Each row comes from the steps of one walk. Every step used is in the known rows, and no mark comes twice. Write the walk behind each row, first mark first.
Known rows:
vobe palebek satu: [ -1   8  -9  -1 -51   5   8  -3 -11 -12  -8  33 -45   5  -1  -6  -1  -8
  59]
moto vobe difuv bize semo: [  9 -15  21  19 -67 -70  16  30  65 -16  50 -30  14 -75  65  30  21 -38
  32]
vobe difuv bize: [ 25 -16  26  21 -54 -45 -21  15  31 -16  26 -16 -21 -55  34  29  -1 -38
  44]
bize semo palebek difuv: [-23 -28  -4  16 -63 -28 -14  22  53  -2 -13 -58  32 -69  48  14  -5 -37
  16]
vobe difuv bize semo palebek satu: [  5 -18  -4  29 -90 -69  20   2  55 -23  42   6  16 -87  47   8   8   2
  60]
tegevud palebek difuv bize: [ -7 -34   3  11 -54 -34 -51  32  62 -24  -6 -55  15 -99  25  18 -12 -51
  16]
moto vobe difuv bize semo palebek tegevud: [ -31  -13   -6   36  -80  -72   29   32   58   -8   49  -58   21 -104
   82   14   -5  -27   10]
semo palebek difuv vobe lofil: [ 16 -33  25 -12 -59 -12 -35  44 -19 -19 -29 -23 -17 -64  39  29 -91 -21
  -6]
moto vobe palebek difuv: [-22   0  18 -11 -47   9  -6  40   7  -2  -2 -39 -30  -5  16  18  -2 -45
  -2]
bize tegevud palebek difuv vobe: [-27  -3  -6  -8 -67 -10 -75  54  16 -28 -33 -40  18 -50  40  20 -38 -34
  14]
bize semo palebek satu: [  1 -11 -31  12 -73 -37  27 -13  34 -17   7  14  11 -68  33  -3  -4  10
  57]
bize tegevud: [-17  -3 -28   4 -38 -14 -22   7  31  -5 -15 -30   1 -25  47   3  -6 -34
  41]
tegevud palebek: [ 28  -2 -22  18 -47 -19   5   8  14 -10 -19   0 -14 -86  28  17 -28 -21
  40]
difuv bize semo: [ -4 -31  -2  10 -47 -50 -16   9  72 -12   4 -37  27 -71  49  13  17 -47
  49]
tegevud palebek satu: [ 24   3 -32  10 -62 -18   9  -3   9 -31  -6  33 -20 -70   7   1 -24   6
  50]
difuv vobe palebek satu: [ -2  16   4 -20 -62   9 -21  11 -38 -25 -20  46 -48  17  -3   3 -19   1
  58]
vobe difuv bize semo: [  8 -24  20  30 -62 -65  -7  22  67 -13  27 -31  19 -66  62  24  20 -46
  52]
bize semo palebek difuv vobe: [-19 -16  12  -9 -72 -19 -48  38  16 -17 -27 -37  24 -51  42  25 -28 -26
  17]
bize tegevud palebek difuv: [-31 -14 -23  17 -55 -18 -43  40  54 -13 -20 -63  26 -68  46   6 -16 -46
  12]
moto vobe difuv bize tegevud: [ -9  -3   3  12 -63 -57  -9  31  57 -16  49 -40   4 -57  64  20   6 -37
  26]

Which walk is each row?
[-15 -39   7   4 -57 -34 -42  17  55 -15   1 -59  13 -88  24  17 -12 -42
  16] | semo palebek difuv bize
[-46 -32  -8   1 -47 -30 -70  31  77 -17  -1 -79  30 -46  45   4   6 -61
  20] | palebek difuv bize tegevud
[ -13  -15  -34   22  -56  -51  -24   19   71  -16    2  -41   27 -108
   57    5  -12  -36   43] | difuv bize tegevud palebek
[  -6  -30  -13   19  -64  -62    9    0   71   -3   10  -36   34 -109
   59   13    2  -26   49] | difuv bize semo palebek
[  -1    1  -14   28  -76  -70    8   39   66  -19   46  -34   16 -112
   71   22  -10  -26   26] | moto vobe difuv bize tegevud palebek
[   5  -24    7   37  -77  -75   17   11   66   -2   33  -31   26 -105
   71   22    5  -26   50] | vobe difuv bize semo palebek
[ -3  -3 -24  31 -84 -61 -10  20  55 -34  35   2  10 -86  45   1  -5  -6
  55] | vobe difuv bize tegevud palebek satu
[  -3   -8  -14   38  -70  -65  -16   31   67  -16   23  -36   20 -103
   69   16   -9  -36   45] | vobe difuv bize tegevud palebek
[-41  11   1  -2 -45  12 -34  34 -34  -6 -35 -20 -39   8  29   3 -31 -36
  28] | difuv vobe palebek tegevud
[ -23  -40   -1   20  -62  -55  -34   38   95  -19    0  -67   51 -104
   53   14   12  -58   26] | tegevud palebek difuv bize semo
[-62 -23  -1   5 -49 -24 -60  37  70  -6  -2 -80  21 -27  47  -1  15 -67
  27] | vobe palebek difuv bize tegevud
[  1  14  18 -15 -47  11 -28  24 -37  -5 -35  13 -45  10  16  18 -24 -27
  49] | difuv vobe palebek
[   7  -15    8   26  -83  -80   41   20   65   -8   54  -30   23 -114
   73   29    3  -17   31] | moto vobe difuv bize semo palebek
